What can hang from each mark:
Z44: Z68 Z141 Z256 Z361 Z864
Z256: Z44
Z361: Z44 Z68 Z141 Z864
Z68: Z44 Z141 Z361
Z141: Z44 Z68 Z361 Z864
Z864: Z44 Z68 Z361

Every row comes from one small tree of marks. The marks that hang from a mark follow it in brackets, in the order of their numbers. Every link used is in the known rows. Which tree was each row made from?
Known rows:
Z256{Z44}: [ 10  22  -2  -2  28   5   3 -25 -21 -29 -10  43 -15  -6 -36   4 -17  15
   5 -13  47  21  -5   6 -25 -11   3   8]
Z68{Z361}: [ -3  31  -7  -8  35   8 -10  -9  -4 -30  -1  46  -9  -6 -38  24 -24  -1
   7 -23  41   7   5  22 -12  -4 -25  11]
Z361{Z864{Z44}}: [ -9  31 -11  15  20   8  -4 -21 -23 -18 -20  35 -20  -9 -32   5 -12  11
   2  -7  25   3  -6  13 -26 -20  -5  -5]
Z68{Z141{Z44{Z256} Z361 Z864}}: [  9  47 -23 -16   8  16  22   6 -12  -3 -28  30 -39  -1 -28  57  10  -1
  14   0  51  18  29  -6 -23 -31   7  51]
Z256{Z44{Z141 Z361 Z864}}: [ 14  44  -3   7  50   9  -8 -12   4 -18  -7  23   5  13 -27  19  -4 -20
  10  17  66   3  12   0 -28 -14  40 -20]
Z256{Z44{Z141}}: [ 14  23   5   6  31   3   1 -21 -15 -25 -16  32  -2  -2 -29   9  -9   6
   6  -2  49  23  -1   5 -25 -39   8   7]
Z361{Z141 Z864{Z44{Z68 Z256}}}: [  0  31 -18   5  25  -5  -9 -24  -6 -15 -24  10 -73   1 -14  35   2   2
   6  10  46  -7   4  12 -30 -47  26   0]
Z256{Z44{Z68 Z141{Z361{Z864}}}}: [ 12  52   7  12  43   6 -12 -10  17 -20 -25  30 -35  -2  -3  25  17   9
   9   8  36  -9  15  -4 -30 -20  15 -17]
Z68{Z141 Z361{Z44}}: [-22  22 -18 -12  33   9   6 -11 -16 -25 -23  38  -6  -7 -40  46  -7 -13
  10 -10  57  11  13  23 -11 -39 -23 -12]
Z361{Z44{Z256} Z68{Z141{Z864}}}: [-24  45 -16 -22   6  10  13  -6  -5 -32 -36   8 -54 -13 -25  20   0 -11
  14   6  24   1   9   9 -24 -37   7   4]
Z361{Z44}: [ -3  25  -8  -8  29   3   3 -13 -36 -29 -14  42 -23 -20 -30   7 -16  11
   4 -12  46  22  -7  18 -29 -27 -19 -10]
Z141{Z361}: [ 19  43 -12  -7  26   8   5  -2 -16 -24  -8  46 -15 -15 -22  23 -10  17
   6 -21  43  15   4  14 -30  -5 -20  17]
Z361{Z141{Z44 Z68}}: [ 22  39 -18   1  20   6  11 -17 -20 -32  -4  34 -37 -17   6  24  -2   4
   6 -15  36  17   8   6 -22 -36 -23  30]
Z44{Z141{Z864}}: [ 11  56  -2  -3  26  19   6  -4  -5 -13 -13  14 -11 -13 -26  21 -21   6
   7  -4  30  15   0  10 -22 -23 -17  20]
Z361{Z141 Z864{Z44{Z256} Z68}}: [ -1  33 -23  -1  12  -4 -14 -27  -7 -25 -28  17 -40   2  -9   8   8   8
   4   2   2  -4  -3  13 -31 -43  26   7]
Z361{Z141{Z44{Z864}}}: [ 17  39 -18  -2  40  11   4 -17 -12 -14   3  26 -28   1 -19  43  -9   3
   7   6  68  18   8  10 -28 -17 -12   7]
Z864{Z361{Z68}}: [ -1  48   4  -2  24  -3 -19   0   3 -47 -14  41 -25 -19  -5   6 -11  -2
   5 -25  11 -13  -4  19 -10   1   5   4]
Z68{Z44{Z141{Z864} Z256} Z361}: [ -6  43   0   1   8  14  -9  -7 -23 -17   1  29 -22   9 -37  34 -11 -23
  15   3  38   6  27  10  -4 -49   6  23]
Z68{Z44 Z361}: [-10  26 -11  11  22  10  -8 -21 -36 -34  11  56  -6  -6 -38  17 -22  -3
   9 -21  47   6  15  22  -7 -26 -27   4]
Z864{Z68{Z44 Z361}}: [-12  34 -17   9  25  10 -20 -22 -25 -51   4  56  -5 -12 -22 -11 -19   8
   8 -29  12 -11  14  22 -11 -24 -25   3]
Z864{Z68{Z44 Z141} Z361}: [ -9  45 -21  11  16   5  -5 -19 -23 -40 -25  40   0  -8  -9  18  -9   4
   6 -25  20 -14  13  21  -7 -40   3   5]
Z44{Z141{Z864{Z361{Z68}}} Z256}: [  2  66  16 -11  11   2 -21  12  15 -28 -24  15 -41  -4  -5  23   1 -22
   9   1   1 -13   7   6  -6 -23  38  24]
Z141{Z68{Z44} Z361 Z864}: [ 13  79 -13   6  -3  24  10  -5 -37 -31   5  45 -31 -22   3   9  -9   9
  10 -22  14  -3  21  -4 -16 -10 -25  25]
Z864{Z44 Z361}: [  6  30  -2  10  22  -3 -14  -7 -38 -21 -16  53 -11 -18 -22  19 -13   3
   3 -24  36   0  -3  11  -7 -32  20  14]
Z864{Z44}: [  3  20 -13  10  22   3   3 -19 -42 -26 -13  42 -14 -20 -35   1 -20  15
   3 -20  45  13  -5  13 -24 -38  -9  14]
Z361{Z44 Z141}: [  9  28 -16  -9  27   0   8 -19 -33 -23  -8  29 -22 -17 -16  34  -6   7
   3  -1  54  28  -6  21 -30 -44 -18 -10]
Z141{Z361 Z864}: [ 20  68 -11 -11  21  19   6   4 -11 -14  -6  37 -20 -21 -20  28 -13  17
   6 -17  28  10   6   3 -24  10 -19  27]

Write each row's tree:
[-21  42 -18 -23  47   9  -6  -4  30 -21 -22  11 -61  23 -42  55 -20 -22
  16   4  78 -20  25  17 -13 -10  14  -1] -> Z44{Z68{Z141 Z361} Z256 Z864}
[ -1  68 -26  14  21  17  -8 -17 -23 -37   2  32  -3 -22 -11 -14 -17   6
   8 -14   6 -14  13   9 -22 -11  -1   5] -> Z141{Z864{Z68{Z44{Z361}}}}
[  3  51 -10 -27  27   0 -17   3 -11 -35 -19  39 -49  -1  -9   1   6   5
   9   0  26  -4  11   7 -36  -9  25 -12] -> Z141{Z361{Z44{Z256 Z864{Z68}}}}
[ 24  50   0 -14   7  -1   3   9  -5 -30 -21  32 -42   1   2  19   7  -9
  10  -9  28   9  16   3 -27 -39  11  31] -> Z44{Z141{Z68 Z361} Z256}
[  7  57   6  -8  41   5 -33 -12   7 -38 -13  43 -16   3 -10  -1 -11   5
   5 -11  13 -19   2   1 -12  20  41  -9] -> Z256{Z44{Z864{Z68 Z361}}}
[-29  19 -20  -1  13   5  -3 -18  -1 -10 -36  26 -25  20 -48  47   3 -23
  12   2  40  -4  18  14  -9 -39  18   6] -> Z68{Z141 Z361{Z864{Z44{Z256}}}}
[  4  44  -1  -4  54  10  -9 -20   5 -29  -6  27 -53   0 -27   8 -24  12
   8   0  67  -9   5   2 -27   9  14 -17] -> Z256{Z44{Z68 Z864}}
[-13  15  -2 -24  23  -3 -14  -5 -24 -29 -12  48 -38   1 -41  26  -7 -15
  10  -7  47  15  10  17 -13 -30   8   0] -> Z68{Z361{Z44{Z256}}}
[  3  60 -18  -3  62   8 -11  -3  15 -26  -4  18 -42  -4 -19  17 -24  -6
   7  -1  69 -21  11  14 -31  14  12 -24] -> Z44{Z68 Z361 Z864}
[ 21  65 -26  -7  29  14   4  -9   0  -8  -1  12  -6 -16 -13  48 -11  -7
   6   1  43   9   4  12 -24  -8   1  13] -> Z44{Z361{Z141{Z864}}}
[ -6  31 -37  15  44   2  10 -15 -14 -24 -29  22 -22 -19 -23  27  -8  -4
   8  -7  74 -17  16  13 -26 -56  13  -4] -> Z864{Z44{Z68{Z141} Z361}}
[ 16  55  -8 -17  15   7   0   9 -10 -26  -8  44 -66   8  -4  20   6 -10
  11  -4  43   3  26  -9 -25  -3  17  29] -> Z141{Z44{Z256 Z864} Z68 Z361}
[ 11  32  -2  -6  13 -13 -17  -3  -4 -34 -14  37 -53  -5   5  38  18 -18
   8  -4  28   1  10  10 -10 -39  35  29] -> Z864{Z361{Z68 Z141{Z44{Z256}}}}
[  7  53   1  -5  32   0 -12   5  22 -15 -31  16 -62   8  -8  35  12  -2
  10  11  38  -8  17   8 -33 -27  18  -2] -> Z44{Z68 Z141{Z361{Z864}} Z256}
[  5  57  -2  -3  44   7 -29   0   1 -33 -10  48 -25  -6  -4   7  -8   4
   6 -16  16 -17  11   5 -12   8  17   6] -> Z141{Z44{Z864{Z68 Z361}}}
[  7  58  -5 -29  12   3  -3   9 -20 -30 -13  38 -66   4  -3  16   5 -12
  11   0  42   3  17   0 -29  -8  20  -5] -> Z141{Z68 Z361{Z44{Z256 Z864}}}
[-10  45   6 -11   9   0  -5  -5  -7 -27 -34  14 -54   8  -5   8  12 -19
   9  12  12   8   7   8 -26 -44  16 -14] -> Z361{Z44{Z141{Z68} Z256} Z864}
[-15  29 -27  -4  40  10  -4 -14   5 -38 -22  45  -3 -11 -24  21  -2   2
  11 -23  24  -6  22  14 -12 -33 -25  23] -> Z864{Z68{Z141{Z44} Z361}}
[-35  40 -18   1  22   7   8 -17   7 -37 -40  15 -30 -10 -17  14   8  -6
   8   3  14  -8   1  21 -29 -23 -18 -36] -> Z361{Z44 Z68{Z141} Z864}
[ 24  67  -1  -2  27  16 -10  -6   3 -30 -17  36  -3 -18   1   1   9  19
   9  -6  -3  -2  13 -12 -26 -21  11  20] -> Z256{Z44{Z141{Z361 Z864{Z68}}}}
[ -6  62 -24  -9  37  22  17  -9  11 -18 -26   3 -43 -18 -27  38 -26  13
  10 -10  51  -7   9  11 -22 -14 -23  15] -> Z44{Z68{Z141{Z864}}}
[ -9  55 -11 -15  49  14 -28  -9  20 -42  -1  38 -14   1 -25   0 -25   1
   7 -19  16 -20   7  19 -16  20 -12  -7] -> Z44{Z864{Z68{Z361}}}
[ -3  46 -10 -17   5  -2   0 -16 -10 -24 -24  13 -65   6   3  30  12 -14
   8  11  16  11   2  12 -27 -31  11 -11] -> Z361{Z44{Z256} Z141{Z68} Z864}
[ 15  35 -31  17  45  -5  -5 -18 -19 -24  -7  25 -30 -25  -4  31  -3  -1
   5  -3  68 -10  10  13 -29 -56  16  -5] -> Z864{Z44{Z68 Z361{Z141}}}
[ -4  47  -3 -22  20  -2 -10   8  -8 -40 -13  37 -62  -3 -10   7  11 -11
  11   9  37  -6  12   8 -34  -7  22 -19] -> Z141{Z361{Z44{Z256 Z864} Z68}}
[  7  54 -23  -9  37  14   2 -16  12 -31 -24  33  -7   4 -14  16   3  12
  10  -5  35 -10  17  -1 -30  -1  14  -5] -> Z256{Z44{Z864{Z68{Z141{Z361}}}}}
[  1  34  -3   5  17   6   0 -16 -29 -20  -5  19 -34  24 -35  17 -15 -16
  11  15  68  13  16  15 -26 -45  19  -2] -> Z68{Z44{Z141 Z256 Z864}}
[-14  31   1 -27  13  -3 -13  -1 -21 -41 -12  46 -54  -2 -18  13  -5 -22
  10 -15  27   5  15  10  -9 -28   6   6] -> Z141{Z68{Z361{Z44{Z256}}}}
[-23  35  -7  11  -1   3  -8 -23 -12 -43 -14  27 -55   8 -21 -11  -2  -7
  10   1  11  -8   6  19 -25 -18   7  -9] -> Z361{Z68{Z44{Z256}} Z864}
[-13  56 -15  10  33   5 -14  -9  25 -40 -17  22 -20 -10 -10  -5   0 -13
   7  -3   6 -20   1  18 -29  17   2 -25] -> Z44{Z361{Z68 Z864}}
